Every row comes from one small tree of marks. The marks that hang from a mark follow it in brackets, in alphabetical order. Every link used is in the known rows. Which tree was each row made from?
Known rows:
tero{fudi meli{numuz} nuda}: -3.8,-25.2,-38.0,-2.1,-36.7,-7.1,-21.0,-25.9,-23.8,12.4,-14.5,17.5,25.5,-12.6,-8.1,-29.8,-38.6,6.9,-43.5,30.7,21.9
fudi{tero{meli{numuz{kada}} nuda}}: 11.0,-22.3,-21.5,-21.5,-8.0,-43.9,28.2,-9.2,1.2,12.4,8.8,51.9,41.1,-4.7,5.4,-29.2,0.1,7.9,-32.8,5.9,41.4
numuz{fudi meli}: 4.3,1.3,6.9,7.0,23.2,22.2,-25.9,44.1,20.4,-6.1,-17.6,-47.8,-7.3,-23.6,7.6,19.6,-6.3,-7.0,15.9,28.7,-18.8
numuz{fudi kada meli}: 15.7,9.5,21.6,6.4,46.4,2.8,-5.3,17.1,19.3,-18.2,-11.2,-37.3,9.8,-5.4,2.5,16.8,3.0,15.4,14.4,1.5,-13.3
meli{numuz{nuda{tero}}}: 15.7,52.5,18.0,22.5,-27.8,32.5,-19.7,9.8,-13.7,4.5,30.2,5.3,-42.7,-3.7,18.4,-14.7,28.8,2.8,3.1,-29.2,-42.4
fudi{tero{nuda}}: 1.5,-40.6,-40.3,1.2,-29.2,-3.8,27.7,37.3,15.5,7.4,11.3,15.3,1.9,-4.2,-4.4,-1.8,19.6,-31.2,-18.4,18.6,25.2
meli{numuz{kada}}: -3.1,8.8,-9.6,9.0,20.0,-13.6,6.4,-11.1,1.8,-7.7,-7.6,-3.6,-0.3,5.9,2.2,-17.4,11.7,35.7,-15.2,-44.3,-15.5
meli{numuz}: -15.1,2.3,-26.0,10.8,-2.9,4.1,-11.9,15.5,2.2,2.1,-16.3,-15.3,-17.1,-12.3,9.1,-17.4,3.6,14.4,-14.3,-17.4,-20.0
tero{fudi meli}: -23.6,-73.2,-19.4,-7.5,-17.1,-10.1,-4.6,-45.3,-8.4,24.7,-31.1,-7.3,34.4,14.0,-38.7,9.8,-32.9,16.4,-10.0,27.0,34.2
tero{fudi}: -20.0,-50.1,-25.6,15.7,-14.7,2.1,0.6,-21.2,-1.3,-0.6,-17.9,-26.6,8.5,23.6,-36.3,17.3,-10.0,13.3,-6.4,4.0,7.8
numuz{kada meli}: 13.3,-5.6,23.7,7.3,21.8,5.3,-10.5,5.3,16.5,0.6,-8.9,-12.4,12.9,5.3,-16.7,5.2,3.9,36.1,8.3,-17.1,-12.9
tero{fudi nuda}: -2.0,-36.9,-40.5,19.2,-34.9,13.4,-1.3,-4.8,-8.7,-2.3,-6.7,-7.3,4.8,3.3,-24.9,-3.2,-12.4,-11.5,-29.6,15.8,9.9
numuz{kada meli nuda}: 34.0,22.0,53.2,17.6,3.1,-1.5,-8.8,3.5,-0.3,-13.7,9.8,25.9,9.3,16.0,-9.2,10.9,32.6,36.5,11.9,-17.8,-11.2
sotup{nuda{tero{fudi}}}: -17.9,-19.8,4.8,14.6,-4.0,35.9,-17.7,-16.8,-1.4,21.4,-19.0,-38.8,-23.4,-0.4,-23.0,23.7,-18.2,-9.8,12.2,-5.7,-30.5
meli{numuz{fudi}}: -12.3,15.6,-26.6,8.8,20.1,4.4,-7.5,26.1,5.9,-15.3,-16.6,-38.8,-20.2,-24.0,27.9,-4.3,-0.1,-7.2,-8.1,0.7,-21.8
sotup{meli{numuz} nuda{tero}}: -29.0,36.7,13.6,-13.9,16.4,49.6,-14.2,6.9,4.9,19.4,-18.3,-21.2,-63.3,-24.3,-0.8,-9.6,-30.5,-30.3,26.2,-46.6,-48.7
sotup{meli{numuz}}: -31.6,7.7,-18.2,-12.2,6.2,16.5,2.3,2.1,6.9,-1.9,-16.2,-8.4,-29.9,-1.6,-13.7,-16.7,-23.8,-9.6,8.2,-38.6,-9.6
numuz{fudi nuda}: 4.4,7.5,8.3,18.6,2.6,4.2,9.8,20.4,-5.8,-19.9,-0.8,-4.2,-20.2,-4.2,17.0,18.0,32.7,-21.2,6.3,8.7,-3.9
nuda{tero{fudi meli{numuz}}}: -10.8,-13.9,-10.2,-4.2,-21.1,15.1,-29.7,-43.7,-14.8,29.8,1.7,-19.6,7.8,6.4,-14.7,-13.6,-38.0,18.2,-6.4,8.0,-4.7
sotup{meli{numuz{fudi}} nuda{tero}}: -27.0,51.7,13.4,-14.2,41.6,48.2,-11.2,19.3,6.1,3.9,-20.5,-44.5,-65.9,-36.9,17.9,2.1,-32.5,-52.8,32.0,-27.9,-48.1
nuda{tero}: -6.2,-9.9,-7.1,13.8,-10.1,45.0,-5.2,8.5,8.1,28.3,5.8,-38.1,-36.8,-6.0,-7.9,-4.0,3.2,-11.7,10.1,-20.3,-29.5

Which tree is each row?
1.2,-19.5,1.5,-6.2,19.6,-3.8,-1.2,53.2,35.5,-7.2,0.7,-29.7,13.3,-1.2,3.2,36.4,7.9,-13.7,28.0,43.8,7.0 : numuz{fudi{tero} meli}
32.7,15.8,48.0,2.7,23.4,-29.0,19.2,26.5,19.6,-32.2,26.3,21.4,28.0,27.2,5.2,40.0,44.3,9.1,29.6,15.9,14.8 : numuz{fudi{tero} kada meli nuda}
4.3,6.2,-34.3,-8.2,-2.2,-1.3,-12.5,17.9,-12.4,6.4,-18.5,0.7,1.8,-54.2,35.7,-30.8,-25.1,-27.8,-34.7,37.1,8.3 : tero{meli{numuz{fudi}} nuda}
0.1,-34.7,12.7,-17.2,-4.3,-37.5,32.4,8.6,1.7,3.6,4.3,34.5,27.4,6.8,6.7,28.5,25.3,-21.8,14.7,46.1,48.5 : numuz{fudi{tero{meli}} nuda}
17.1,36.1,21.3,18.9,0.7,-19.0,7.8,-13.3,-15.2,-22.5,11.4,35.1,-2.1,17.1,10.8,-13.4,39.9,36.2,-11.0,-45.3,-12.9 : meli{numuz{kada nuda}}
-15.2,-3.4,-31.5,-5.1,16.7,-21.6,16.1,37.2,20.4,-18.4,3.4,-20.3,1.3,-1.9,23.5,12.0,14.2,-12.7,3.5,15.4,5.6 : meli{numuz{fudi{tero}}}
10.6,-2.3,22.2,3.0,-12.9,-41.7,0.1,-69.5,-30.3,-10.5,0.3,49.5,44.9,35.4,-18.1,-5.6,0.0,53.7,-17.5,-8.8,25.0 : tero{fudi meli{numuz{kada nuda}}}
6.5,44.7,3.6,18.5,1.0,-3.2,-6.2,24.4,-11.4,-28.7,3.3,0.7,-23.1,-12.7,35.2,2.1,29.5,-5.9,-3.0,-0.2,-18.5 : meli{numuz{fudi nuda}}
11.8,-29.3,28.1,-18.7,17.8,-53.8,50.3,-17.9,1.1,-7.9,11.2,45.7,44.1,25.0,1.8,25.2,33.3,-0.2,12.5,20.1,53.6 : numuz{fudi{tero{meli}} kada nuda}
4.4,24.4,-0.7,5.4,-1.9,-27.3,19.1,35.1,5.0,-30.2,20.6,18.6,-1.4,10.5,30.9,18.3,43.7,-11.6,8.3,15.7,7.4 : meli{numuz{fudi{tero} nuda}}
-4.3,-59.8,-32.8,-1.7,-36.1,-1.9,-4.6,-30.0,-17.2,21.9,-18.6,12.5,28.8,-5.3,-29.9,-11.5,-35.4,-8.1,-34.2,38.9,38.4 : tero{fudi meli nuda}
-17.7,-5.2,7.6,-7.1,-5.8,17.2,-38.6,-37.9,-16.6,34.9,-28.5,-14.9,-1.1,-16.8,-7.4,-1.9,-43.3,10.4,-3.3,9.4,-21.8 : sotup{nuda{tero{fudi meli{numuz}}}}
-13.4,13.8,-36.3,-24.0,4.3,-0.5,30.6,41.7,16.0,-21.9,12.3,5.0,-15.5,-11.5,11.0,-8.2,-13.4,-59.7,3.4,6.3,20.4 : sotup{meli{numuz{fudi{tero{nuda}}}}}
33.4,53.7,50.4,20.1,-1.3,48.1,-33.4,38.1,3.1,-2.7,27.8,-26.1,-33.5,-13.1,18.7,20.9,21.5,-18.0,33.8,17.2,-40.6 : numuz{fudi meli nuda{tero}}
-12.2,-50.4,-4.5,-5.6,-22.4,23.1,-13.0,-48.0,-9.4,39.0,-3.9,-23.6,10.9,14.5,-36.7,3.7,-35.2,4.2,4.0,15.9,11.8 : nuda{tero{fudi meli}}
-0.4,-14.0,6.8,-14.5,-27.8,-40.8,11.0,-1.0,-6.0,9.7,11.1,62.4,25.7,11.1,8.4,-2.1,22.2,13.0,-1.8,20.8,35.6 : fudi{tero{meli{numuz{nuda}}}}
-5.6,2.9,-3.9,-10.3,-12.1,24.1,-25.5,-11.7,-6.0,41.5,-0.2,-14.3,-14.5,-22.0,8.4,-28.1,-20.8,6.5,-3.7,-6.0,-16.9 : nuda{tero{meli{numuz}}}
16.0,15.1,-31.0,-1.5,16.6,-32.9,34.6,26.7,10.7,-29.3,20.4,10.3,13.8,-6.3,28.8,-9.9,20.3,-16.8,-22.7,2.1,13.6 : meli{numuz{fudi{tero{nuda}} kada}}
-7.4,40.0,20.7,4.4,-28.6,35.6,-10.3,-32.5,-18.3,-11.1,32.2,7.0,-31.7,38.5,-28.6,-0.4,-13.3,-7.4,23.9,-37.8,-18.1 : sotup{meli{numuz{nuda{tero{fudi}}}}}
-0.9,-65.1,-31.9,-20.6,-31.0,-18.1,25.0,13.5,6.2,31.8,-2.6,35.8,28.9,-13.9,-7.8,-9.3,-4.9,-28.2,-20.6,41.2,51.5 : fudi{tero{meli nuda}}
39.1,29.6,61.2,26.3,-13.5,23.2,-23.5,-29.8,-9.3,-9.3,38.2,2.0,10.5,44.9,-31.8,19.7,14.0,37.4,23.9,-16.0,-20.7 : numuz{kada meli nuda{tero{fudi}}}
42.8,45.2,66.6,20.2,-2.6,31.0,-19.0,1.2,-0.7,2.3,37.7,8.4,-13.0,16.8,-5.7,4.9,31.0,23.3,25.4,-29.6,-33.8 : numuz{kada meli nuda{tero}}
-10.2,47.0,11.5,-4.6,11.9,8.7,8.0,14.2,-7.0,-32.0,1.3,8.4,-35.6,-2.3,12.8,2.2,3.2,-29.8,19.4,-20.2,-7.4 : sotup{meli{numuz{fudi nuda}}}
-6.9,-34.4,-7.1,-25.2,13.8,-53.4,29.9,-24.1,9.1,13.1,-2.8,32.9,46.3,16.0,-5.0,-10.9,3.6,33.1,-8.0,-6.1,38.8 : fudi{tero{meli{numuz{kada}}}}
1.1,-7.8,7.3,-5.3,-1.2,-3.1,-11.1,-68.4,-16.6,20.1,7.9,-7.3,25.2,25.1,-22.5,-17.1,-32.0,39.8,-7.7,-20.3,1.8 : nuda{tero{fudi meli{numuz{kada}}}}
-0.3,-29.2,-38.4,-20.6,-30.3,-24.4,8.9,16.1,1.5,22.9,2.9,40.8,24.6,-20.4,12.5,-27.2,-7.1,-12.3,-30.7,33.2,36.9 : fudi{tero{meli{numuz} nuda}}
-24.6,34.4,14.5,-17.9,69.0,-4.2,17.3,-5.1,7.1,-23.6,-40.1,-14.5,-26.7,-17.9,9.5,6.6,-23.3,-18.7,16.7,-43.3,-21.2 : sotup{meli{numuz{fudi kada}} nuda}
-1.3,22.5,-10.7,6.5,42.5,-15.9,10.7,1.2,3.3,-25.6,-9.2,-26.1,-3.3,-4.8,22.4,-6.8,8.2,14.1,-9.3,-25.0,-16.6 : meli{numuz{fudi kada}}
